What can hang from each mark
vules: kapib tase vadi
kapib: vules
vadi: dobuge
mago: kapib tase vadi
tase: dobuge mago vules
dobuge: kapib vadi

Known rows, with every way that one mark hangs from another
{kapib {vules {tase mago} {vadi dobuge}}}: [-0.13 -0.61  0.51  1.11  1.91 -2.55 -0.66  0.83 -1.32 -0.96  1.36 -1.35
 -1.11  2.23 -0.43 -0.70 -0.41 -4.64  0.09 -3.46 -1.95  0.48 -2.18]
{mago kapib tase}: [-4.56 -1.60 -1.95  0.74 -1.05  0.59 -3.51  0.36 -0.60 -4.70  2.18  1.90
  2.79  0.05  0.77  0.52 -1.22  0.15 -3.02  1.77 -0.52  2.94  0.73]
{tase dobuge {mago {kapib vules} vadi}}: [ 2.87 -0.94  3.37  0.27 -0.33  0.18 -4.92 -1.92  0.87 -1.43 -1.22  0.32
  1.27 -3.79  0.79  4.70 -0.51 -3.00 -2.43 -0.48  1.07 -0.01 -1.33]
{vadi {dobuge kapib}}: [-2.70 -2.59 -4.02  1.97 -1.57 -1.19 -0.23 -0.46  2.27  1.08 -2.95  1.14
  1.05 -3.20  3.24 -0.16  0.81 -1.07 -1.68  1.59 -3.05  5.31 -0.02]
{tase dobuge {vules vadi}}: [ 4.28  1.54  0.78 -1.85 -0.93 -1.89  1.24 -2.32 -1.02 -0.08 -0.74 -1.59
 -0.56 -0.17  3.92  2.86 -1.15 -3.21  1.27 -2.77  1.12 -1.30  0.77]
{kapib {vules {tase dobuge}}}: [-0.82 -0.18 -1.33  1.65  0.68 -2.11 -2.35 -0.05 -0.46 -2.38  1.45 -0.69
  0.40  1.52 -0.58 -2.45 -0.60 -1.17 -1.58 -2.51 -0.58  1.41 -1.93]
{mago vadi}: [-3.29 -2.10  2.47  0.23 -2.39  1.20 -3.27 -2.02 -0.87 -3.48  0.29  1.35
  3.85 -2.70  1.29  2.49 -1.33 -1.48  1.21  1.42 -0.30 -1.43  0.62]
{dobuge kapib vadi}: [-1.26 -3.62 -2.65  3.94 -4.04 -2.68  0.68 -0.91  2.29  1.96 -0.23  2.34
 -0.60 -3.16 -0.76 -2.35  1.66 -0.09  0.74  3.47  1.80  1.45 -2.61]
{vadi dobuge}: [-2.16 -2.29 -2.07  1.21 -0.92 -0.11 -0.97 -1.19  1.11 -0.70 -1.28  0.32
  2.43 -2.66  3.56  0.33 -0.34 -2.40 -1.11  0.76 -3.75  3.83  0.21]
{mago {tase {vules kapib vadi}}}: [-1.70  0.38 -1.74 -1.52  0.36 -1.97  1.12  1.38 -2.52 -3.03  2.22  1.58
 -0.15  0.55  1.45  1.02 -1.98 -2.33  0.34 -1.54 -0.47 -1.76  3.21]
{tase {mago kapib}}: [ 0.74 -2.66  0.68  2.24  0.63 -1.55 -2.28 -0.45  0.91 -0.08 -0.15  1.56
  0.48 -1.27 -0.51  4.00  1.01 -2.36 -1.10 -0.31 -0.60  1.42 -1.29]
{tase {dobuge kapib} mago {vules vadi}}: [ 6.99  0.51 -0.04 -0.71 -0.37 -4.06  1.82 -0.92  0.13  3.64 -3.46 -0.28
 -4.39 -1.83  1.70  4.58  0.41 -3.70  0.46 -2.83  2.04 -1.11 -0.28]
{kapib {vules {vadi dobuge}}}: [-2.56 -0.80  1.08 -0.21  0.22 -1.69 -0.75 -0.58 -1.73 -2.77  1.58  0.05
  0.88  0.80  0.98 -0.92  0.61 -5.10  0.87 -1.18 -0.97  0.48 -1.13]
{vules tase vadi}: [ 0.04 -0.50  0.84  1.05  1.55 -0.94  2.49 -0.27 -1.21  0.64  1.15 -2.21
 -0.34  3.58  0.60  1.79 -1.58 -1.19  0.94 -4.60 -2.66  0.16 -1.97]
{vules {tase dobuge mago}}: [ 3.55 -1.17 -1.30  2.43  1.28 -1.31 -0.25 -0.38  1.05  2.10 -1.44 -1.44
 -0.90 -0.27  0.00  2.06 -1.54 -0.12 -2.44 -3.86 -2.25  1.66 -2.13]
{dobuge kapib}: [-2.64 -2.58 -3.45  2.27 -1.67 -2.13  0.73 -0.25  1.51  0.95 -1.95  2.60
 -0.12 -1.47  0.11  0.18  1.86  0.79 -0.61  1.13  0.13  3.22 -0.85]
{dobuge {kapib vules}}: [-3.36 -1.81 -3.30  2.18 -1.43 -3.28 -0.75  0.36  0.71 -0.74 -0.86  2.71
 -0.42 -0.75 -1.17 -2.13  2.51 -0.41 -0.66  1.04  1.05  2.65 -1.36]
{dobuge {kapib vules} vadi}: [-1.75 -3.12 -2.29  3.63 -3.59 -3.64 -0.84 -0.23  1.68  0.21  0.84  2.39
 -0.93 -2.16 -1.91 -4.40  2.24 -1.31  0.93  3.28  2.75  0.89 -3.08]
{tase vules}: [ 0.10 -0.01 -2.18  0.78 -1.29 -3.26 -1.26 -0.66 -1.00 -2.09  0.66  0.79
  0.47  0.86  1.54  0.25 -0.20 -1.94  1.89 -0.54  0.54 -0.72  1.57]
{vadi {dobuge {kapib vules}}}: [-3.28 -2.09 -3.89  1.98 -1.32 -1.74 -1.26  0.09  1.71 -0.18 -2.20  1.36
  0.82 -2.68  2.39 -1.69  1.14 -1.83 -1.71  1.49 -2.35  4.92 -0.39]

Rows
[-3.35 -0.95  1.66 -0.86 -2.58  3.40 -6.23 -1.43 -0.45 -6.07  0.72  1.14
  4.60 -3.03  2.52  3.02 -3.26 -0.08 -3.47  2.55  0.66  0.84  1.47]  {mago kapib {tase dobuge} vadi}
[ 1.46  1.47 -0.96 -0.79  1.65 -2.80  2.39  0.20 -0.20 -0.25  0.44 -0.12
 -0.44  0.71  4.16  3.04 -0.65 -4.02  2.15 -3.11 -1.99 -1.10  2.99]  {tase {vules kapib {vadi dobuge}}}
[-1.42 -1.56  0.26 -0.23 -0.44 -0.84  2.60 -1.20 -0.03  1.10 -1.65 -0.24
  0.38 -0.84  3.09  2.16  0.42 -3.53  0.83 -0.71 -2.31  2.04 -0.67]  {vules {vadi {dobuge kapib}}}
[-4.33 -0.82  2.95  1.09 -1.36  1.21 -7.27 -1.23 -0.01 -6.36  2.31  1.63
  4.54 -0.45  0.74  1.73 -0.33 -1.62 -0.52  2.10  1.13  0.34 -0.27]  {mago {kapib vules} vadi}
[ 5.25  1.27 -1.13  0.49 -0.86 -2.51  0.97 -1.71  1.61  0.80  0.22 -0.46
 -0.50 -2.69  3.65  1.48 -1.12 -1.83  0.73 -1.92  1.12 -1.93  1.24]  {tase {dobuge vadi} {vules kapib}}
[-0.32 -0.02  1.26 -1.11  3.02 -0.37  4.63 -0.31  0.86  1.65  0.01 -0.27
  0.86 -1.13  4.66  4.66 -0.27 -3.92  0.68 -4.08 -4.56  0.31  1.58]  {vules kapib {vadi dobuge}}
[ 0.53  1.15 -1.30 -2.45  0.05 -1.29  1.35  0.14 -1.93 -2.22  0.86  0.48
 -0.29 -0.87  2.92  1.91 -2.55 -2.11 -1.01 -2.25 -0.18 -1.27  2.93]  {mago {tase dobuge {vules kapib vadi}}}
[-3.84 -0.36  1.98  2.07 -0.62  1.18 -7.24 -0.51  0.12 -5.87  2.43  0.46
  3.89  1.04  0.22  0.94 -1.06 -0.69 -0.99  0.81  0.36  0.89 -0.79]  {mago {kapib {vules tase}} vadi}
[-1.75 -0.15  0.66  1.00  1.39 -2.38 -0.37  0.44 -1.98 -2.44  2.63 -0.89
 -0.09  3.67 -1.05 -1.67 -0.09 -3.00  0.78 -3.29 -0.74 -0.14 -2.13]  {kapib {vules tase vadi}}
[ 1.36 -0.30 -1.02  2.54  3.98 -0.98  0.83  1.85  2.08  1.85 -0.34 -0.05
 -0.32 -0.89  1.02  3.97 -1.99 -0.76 -1.42 -5.05 -4.70  0.22  0.88]  {vules kapib {tase {mago {vadi dobuge}}}}
[ 0.80 -1.98 -0.13  2.87  0.79 -1.08 -1.65  0.56  0.05  0.31  0.08 -0.38
  0.14  0.13 -1.01  2.19 -1.92 -0.63 -0.61 -2.58 -2.21 -0.03 -1.28]  {vules {tase {mago vadi}}}
[-1.10 -1.04 -0.48  2.28  0.74 -2.10 -3.78  1.16 -0.71 -2.39  1.24 -0.12
  0.18  0.76 -1.21 -1.47 -0.58 -2.86 -0.72 -1.83 -1.37  0.55 -1.45]  {kapib {vules {tase {mago {vadi dobuge}}}}}
[-3.91 -0.74 -0.16 -1.45 -3.05  0.21 -4.46  0.23 -3.28 -6.29  1.71  2.01
  2.63 -1.81  1.17  0.53 -3.55 -1.91  0.71  2.02  1.00 -2.95  3.46]  {mago {tase vules} vadi}
[-1.67 -1.68 -3.81  3.25 -0.12 -3.89 -0.85  1.35  0.86  0.57 -0.98  1.86
 -2.00  0.41 -2.04 -1.86  1.78  0.04 -1.30 -0.67  0.33  2.83 -2.05]  {dobuge {kapib {vules {tase mago}}}}
[-2.63  0.03  2.08  1.70 -0.71  1.35 -7.11 -0.89  0.37 -5.45  1.74 -0.11
  3.88  0.40  0.98  1.45 -1.41 -0.53 -1.57  0.33  0.59  1.03 -0.70]  {mago {kapib {vules {tase dobuge}}} vadi}
[ 4.52 -0.03  2.30  0.88  2.46 -0.78  1.71 -0.64  0.22  2.47 -0.55 -3.09
 -1.46  1.91  1.07  4.70 -1.66 -1.90 -1.36 -5.48 -2.01  0.76 -3.01]  {vules {tase dobuge {mago kapib}} vadi}
[-3.73 -2.43 -0.04  0.77 -2.63  1.23 -3.01 -1.28  0.82 -1.78 -1.99  1.41
  3.12 -4.21  2.87  1.70 -0.89 -1.54 -0.12  2.44 -1.61  1.44  0.89]  {mago {vadi {dobuge kapib}}}
[-2.19 -0.09  0.08  2.14  1.33 -0.77 -3.12  0.15  0.48 -2.96  2.01 -0.81
  1.70  2.98  1.02  0.27  0.19 -1.84 -1.47 -1.20 -1.35  3.34 -1.83]  {mago {kapib {vules tase {vadi dobuge}}}}
[ 0.26 -3.04  1.86  1.09 -0.69 -0.23 -2.66 -0.95  0.07 -0.36 -1.51  1.26
  1.13 -4.37  0.72  4.12 -0.57 -4.10 -0.10  0.50 -1.67 -0.43 -0.08]  {tase {mago {vadi dobuge}}}
[ 0.00 -2.51  2.80  1.72 -0.37 -0.09 -4.30 -0.96  0.58 -1.50 -0.19  1.65
  1.77 -2.37 -0.24  5.32 -0.17 -2.67 -0.47  0.58 -0.04 -0.27 -0.69]  {tase {mago kapib vadi}}
[ 2.23  0.77 -2.33  1.86  3.57 -0.82  2.52  0.49  2.46  2.14 -0.04 -1.12
  0.12  0.10  2.29  2.51 -1.99  1.87 -2.55 -5.93 -4.04  1.74  0.42]  {vules kapib {tase dobuge}}
[-1.01  0.73  0.15 -2.56 -1.82  0.83 -2.97 -0.42 -1.68 -4.80  0.54  1.23
  2.20 -3.36  3.06  2.37 -4.13 -1.56 -0.90 -0.08  0.52 -2.89  4.34]  {mago {tase dobuge {vules kapib}} vadi}
[ 4.13 -1.24 -0.51  3.67  0.36 -1.30 -1.20 -0.48  2.13  1.83 -0.04 -1.79
 -0.69 -0.43 -0.15  1.56 -1.56 -0.10 -2.47 -2.61 -1.32  1.98 -3.15]  {vules {tase {dobuge vadi} {mago kapib}}}
[ 8.09  1.77  1.63 -1.74  2.43 -3.44  2.82 -0.73  0.15  2.98 -1.49 -0.70
 -3.28 -1.84  2.84  6.50 -0.84 -4.84  0.71 -5.68  0.14 -2.99  1.62]  {tase dobuge mago {vules kapib vadi}}
[ 5.74  0.27  1.73 -0.78 -1.19 -2.08 -2.97 -1.76 -0.38 -0.18 -2.14  0.00
 -0.82 -3.78  1.96  5.00 -1.77 -3.92  0.37 -1.57  1.86 -3.13  1.12]  {tase dobuge {mago vadi} vules}
[-5.73 -1.45  1.21 -0.18 -2.39  2.65 -6.45 -0.15 -1.17 -6.91  2.16  2.10
  4.81 -1.67  1.43  2.35 -2.82 -0.28 -2.04  3.16  0.29  0.39  1.64]  {mago kapib tase vadi}
[-2.69 -0.76  1.33  1.11  0.43 -0.96 -2.92 -0.68 -0.21 -3.80  2.46  0.52
  2.06  2.16  0.43  0.99  1.16 -2.23 -0.58 -0.26  0.33  2.02 -1.55]  {mago {kapib {vules vadi}}}
[ 5.29 -2.37  1.93  2.06 -1.30 -0.95 -1.88 -2.41  2.40  2.00 -0.74 -0.15
 -0.20 -4.44  0.65  3.67  0.06 -2.50 -2.05  0.14  1.09  0.79 -2.97]  {tase {dobuge vadi} {mago kapib}}
[-2.34 -0.06  0.21 -1.19 -0.32  0.20 -3.46 -0.23 -1.43 -5.15  2.28  0.36
  1.80  0.46  1.13  0.17 -1.42 -1.88 -3.58  0.09  0.97  2.04 -0.42]  {mago {kapib {vules vadi}} {tase dobuge}}
[ 3.41 -1.54  3.31  0.35 -0.56  0.81 -4.09 -2.71  1.46 -0.35 -2.02  0.31
  1.54 -4.54  1.68  6.32 -1.01 -2.31 -2.33 -0.38  0.57  0.35 -0.91]  {tase dobuge {mago kapib vadi}}
